Known rows, with every step that occurs:
tomit-peda-dipo-lonis-niva-rutal: [  9   1  10   6  -5   5  -1 -12  20  -3  19  -8  14  12  13  25  -2  -6
  24  10   8  -1   9   5  11 -21 -16  -6  19]
lonis-niva-zesif-gile-dipo: [ -3  -8  -1  11 -15  -6  12  -5  -6  -4  15  -2   2   9   9  11  15 -12
  21   3   5  -6  -1   2   5 -12   2  -4   8]
lonis-niva-zesif-gile: [ -6 -13   2  18  -8   6   8  -2 -10  -7   9  -3   6   5   4  15  10  -8
  18   6   4  -8   3  -4   6 -12  -4  -3  16]
peda-dipo-lonis-niva-zesif-gile: [  3  -5   1  17  -2   0   6  -3 -12  -6  18  -5   9   7  10  23   0 -14
  29  11   4   2  11   1   9 -20  -8   3  14]
peda-dipo: [  5  -5   0   0   2  -4   1  -5   2  -2   8  -4   3   1   2   8  -9  -4
   7   4   7   2   6  11   8  -7  -3   3 -12]
peda-dipo-gile: [  1  -7   1   4   3   2   5  -7   9  -2  10 -12   2  -3   3  12  -7  -7
   2   8   8   4   9   8  13  -7  -2   1   2]
peda-zesif: [10 -8 -2  1  5  9 -2  1 -1 -3 10  4  0  0  3  7 -8 -4  6  5  1 -4  1  3
 13 -8 -4 -4  1]
tomit-gile-dipo: [ -1  -8   2   6 -13   3  -3  -7  17  -2  12  -7   0   8   1   7   1   0
   3   1   8  -2  -3   2  -1   2   2  -7  -2]
tomit-gile-zesif-peda: [  6  -6   4  11  -8  13 -14  -1  -5  -7   9  -4   4   8   4  14  -4   1
   6   2   4  -8   4  -6   5   3   3  -4  27]
niva-rutal: [ -5 -10  10   1  -7   0   2  -4   5  -4   3  -4  10   2   5  10  -3  -2
  -5   2   5 -10   2  10   7  -8  -7  -4 -11]
zesif-peda-dipo-lonis-niva-rutal: [ -1   1   7   8  -1  13  -8  -7  -7  -5  15  -6  16   6  11  25  -3 -14
  16  11   7  -5  11   6  11 -18 -10   6  19]
zesif-niva-rutal: [ -9  -8  13   8  -6  -9   3  -5   9  -7   3  -1  21   0   4   2   6  -9
   0  12   9 -14   3  10   5  -8  -6  -5   5]
lonis-niva: [-10  -6  -1  11  -5  19   2  -4   0  -2  11  -7  -3   4  -2   4   7  -4
  12   3   6  -9   1  -1   3  -7  -1  -2  14]
zesif-gile: [ -1  -9   2  10  -1  -3   4  -4 -11  -6  -1  -5 -10   2  -3   8  -8  -7
   5   7   9  -2   3   3   4  -4   0  -5   9]
peda-zesif-gile: [ 10  -9  -3   7   5   0   0  -1 -13  -6   4   3  -3   1   4  11 -13 -10
   9  10   5   0   2   1  14  -9  -2  -7  11]
lonis-niva-zesif-gile-tomit-fafane: [ -7 -11   5   1  -7   2  12 -10  -1  -8  23  -8  20   3  10  15  10  -6
  10   3  12  -3   3   1   3 -24 -12 -12  27]
gile-zesif-peda-dipo-lonis-niva: [  9   6  -2   9   0  15 -10  -3 -22  -4  23  -5   1   6  14  15  -1 -12
  25   6   1  -3  13  -2  13 -13   3   8  29]
peda-zesif-niva-lonis: [ 10  -3  14  14   6  -1   6   1   9  -7  13   5  11   1   9   7   1 -14
   3  22   1  -1   1   0   7  -8   2  -6  19]
dipo-peda: [ 2 -6  2  6 -6  1 -2 -5  4 -3  0 -5  3 -5  1  8 -9  3  9  3  2 -5  6  0
 -1 -2 -1  3  8]
dipo-lonis-niva-rutal: [ -9  -4   9   9  -8  17  -1  -4   1  -3  15  -9   8   7   8  14   5  -6
  10   5   3 -12   5   5   5 -17 -11  -1  15]
lonis-niva-zesif-peda-dipo-gile: [  4  -7   2  17  -2  17   4  -5   1  -6  16  -7  19   0   7  24   6 -12
  19  11   4  -1  11  -1  13  -9  -5   3  23]
dipo-lonis-niva-zesif-gile-tomit: [ -7  -6   5  16   4   7  12  -3 -20  -6  20  -9   2   4  12  13   2 -12
  21   2   5  -7   5   3   8 -21  -9  -3  32]
dipo-gile-tomit-peda-zesif-niva: [  9  -4   6  11  14   3   9 -11  23  -6  18  -3  10  -3  12   7  -3 -13
  16  14  13  -2   4   5  20  -7  -6 -22  48]
zesif-peda-dipo-lonis: [  9   3   4   9  10   4  -9  -3 -11  -5   7  -2  -2   2   3  20 -19  -9
  14  11   7   3  12   5   8  -7  -3   8   6]
peda-dipo-lonis: [  8   0   4   3   5  -2  -3  -4  -4  -2  13  -5  -2   0   4  12 -14  -5
  12   5   5   4  10   9   5 -12  -3   5  -5]
niva-zesif-gile-tomit-peda-dipo: [ 16  -7   5   4   4 -20  13 -11   4  -7  11  -2  15   6  15  18 -11  -7
  21   3  14   4   8   9  16 -17 -10 -11  11]
peda-dipo-lonis-niva: [  1   2   0   7  -1  14  -2  -6  -5  -2  21 -10  -2   5   5  14  -2 -10
  21   8   4   1   9   5   7 -17  -6   5  13]
dipo-gile-zesif: [  1  -9   5   3  -3  11   3  -1  -4  -4  13 -11  -7  -3   7   3   0   0
   0   0   1  -6  10   1  11  -1   5  -4  16]

Rows:
[ 14  -1   9  10   6  -1  -3   1 -12  -6  11   3  12   2   8  23 -13  -7
  19   8   2   2  14   5   7 -11  -6  11  -1] | niva-zesif-peda-dipo-lonis
[  9   0  16  12   0  -9   9  -3   8  -6  20 -11  12   0  19   8   7 -16
   4  19   3   3  12   3  12  -9   9  -2  28] | peda-dipo-gile-zesif-niva-lonis
[ -3 -11   3  11  -9  12   7   0   1  -4  13  -3  12   4   3   9  14   0
  14   2  -2 -10   2  -2   5 -11  -6   0   3] | lonis-niva-zesif
[  4  -8  -4   1  12  -1   5  -6 -18  -6  12  -2  -4  -1  11   5 -12 -16
   6   5   8  -3  -1   8  19 -15  -3 -10  21] | peda-zesif-gile-tomit
[ -2  -2  18  19   0  -7   9  -1  12  -7   7  -3   8   1   3   5   5 -10
   0  18   6  -4   2   1   0  -3   5  -3  16] | zesif-niva-lonis
[ 14  -2  -2   2   4  -6  -1  -3 -15  -3  16   2 -18   4  11  13 -12 -16
  18   8   4   3   2   4  11 -12   1  -4   9] | peda-zesif-gile-dipo-lonis
[ 16  -2  10   9  -3  -7   4 -11  19  -6  15  -7  12   1  10   9   4  -7
  20  15  11   2  14   1  17  -4   3 -12  32] | tomit-peda-dipo-gile-zesif-niva
[ 13   0   5   9  -2   9 -17  -2 -10  -6  18  -6   5  10   9  22 -12  -4
  17   8   3   2  11  -1   9  -6   0   3  23] | tomit-gile-zesif-peda-dipo-lonis
[  6  -4   0  11  -5   9  -1  -3  -4  -5  12   1  21   5   6  20   4  -9
  21   8   3  -4   8  -1   8 -11  -6   5   6] | lonis-niva-zesif-peda-dipo
[16 -2 -7 -4 -8 -5 -3 -4  3  1 15  3  2 -3 12  8 -7 -5 17  3 -2 -2  1  3
  5 -8  2  0  2] | gile-dipo-peda-zesif
[ 12  -4  -1   8  -6   7 -16  -4  -5  -6  11  -5  13   8   8  16  -7  -3
  13   6   6  -1   8  -3  10  -1   2  -1  18] | tomit-gile-zesif-peda-dipo
[-11  -8   6   6 -12  13   2  -5   3  -3   9  -8  15   6   6  11  11  -4
   3   4   4 -13   0   5   6 -12  -8  -4   9] | lonis-niva-rutal
[ 23  -3   6   0  -4  -1   2  -9  17  -3  15 -10   3   2  12  15  -5  -1
  15   5   6   4  15   2  18  -6   1  -9  19] | tomit-peda-dipo-gile-zesif
[  2  -6   5 -12   7  -1   6 -16  17  -3  25 -16  12  -5  10  13  -7  -6
  -6   5  15   9  10  12  10 -17  -8  -9  10] | peda-dipo-gile-tomit-fafane
[ -2 -11  12   8 -17  -2  -5  -4  12  -8  12  -6  28   7  12   6  12  -3
   0  10   5 -16   2   2   7  -6  -2 -11  22] | tomit-gile-zesif-niva-rutal
[ 2 -1 18 12 -5 -8  6  1  1 -7 11 -2  6  2 12  0 10 -8  2 13  1 -7  5  0
  3 -5 10 -3 21] | gile-zesif-niva-lonis
[ 12  -5  -4   4  -1   6  -3  -2  -1  -3   8   2   6  -6   7  14 -11   1
  15   6  -3  -3   5  -2   9  -9  -4   2  11] | dipo-peda-zesif
[  3 -12  10  -5   0 -13  11  -8  -2  -9  16  -4  20   0   9  15   0  -2
   3   1  11   0   5   6   2 -19 -10 -11  11] | niva-zesif-gile-tomit-fafane
[ -5   1  -2  14  -7   3   3  -8 -12  -2  17  -9 -20   8   6  11   4 -17
  21   6   8  -2   3   2   4 -11   2  -1  25] | zesif-gile-dipo-lonis-niva
[ 12  -6  -7   3 -13   1  -9  -5  12  -1  18   0   8   2  11  17  -5  -1
  15   6   0   1  -1  -4   2  -5  -2  -6  16] | tomit-gile-dipo-peda-zesif
[ 21  -6   4   3   5   6  -2  -4  15  -4   9   8   0   5   4  12 -12   3
  16   7   4  -1   2  -1  13  -6  -7 -13  11] | tomit-peda-zesif
[ -8  -2   3  15  -2  20  -1  -2  -4  -2  17  -8  -8   4  -1   9   2  -5
  17   5   3  -6   5  -1   3 -11  -5   3  20] | dipo-lonis-niva
[  7  -6   7   7  -7 -16   7  -2 -12  -5  15  -2  -7   5   9  15  -4 -10
  19   2   5  -1   6   6   1 -11   1   0  -2] | niva-zesif-gile-dipo-lonis
[ 20  -7   2   9   4  -1   1  -6   9  -6   4   6  -4   6   4  19 -15  -6
  19  13   9   3   3  -3  16  -7  -5 -17  24] | tomit-peda-zesif-gile
[  8   1  -5   4  -6 -11  -1  -6   6  -2  14   6  12  -5  11   2   2 -11
  21  12   2  -5   1   2   6  -6   6  -2  15] | gile-dipo-peda-zesif-niva
[ 14  -6  -6   1   0  -9   2  -4  -8  -3  11   4 -11   5  10   7  -8 -15
  12   7   6   1  -1   5  12  -8   5  -8   4] | peda-zesif-gile-dipo
[ 22   0  19  16   6  -4   5  -4  27  -8  10   8   9   6   9  17  -1  -9
  14  24   6   2   2  -5   8  -6  -1 -15  30] | tomit-peda-zesif-niva-lonis
[ 13  -6  -2  -7   1  -5   1 -12  -2  -6  19  -2  14  -5  14  20 -14  -6
   8   8  10   4   5   0   6 -22  -8 -10  32] | dipo-peda-zesif-gile-tomit-fafane
[ 13  -1  11  15   1  -5   4  -1  11  -6  12   4  16  -5  13  13  -3 -11
  13  23  -3  -1   4  -6   3  -8   3  -1  30] | dipo-peda-zesif-niva-lonis
[ 18  -2   4   2  -1  -7   1 -10  18  -3   7  -2   4   7   2  15 -11   0
  15   6  11   5   7   5   9  -6  -5  -6   0] | tomit-peda-dipo
[  4  -2   6   1   4   0   6 -10  13  -4   8  -7   0   4   4   5  -9   0
   8  -2  12  -4   2   8   9  -7  -5 -13  17] | gile-tomit-peda
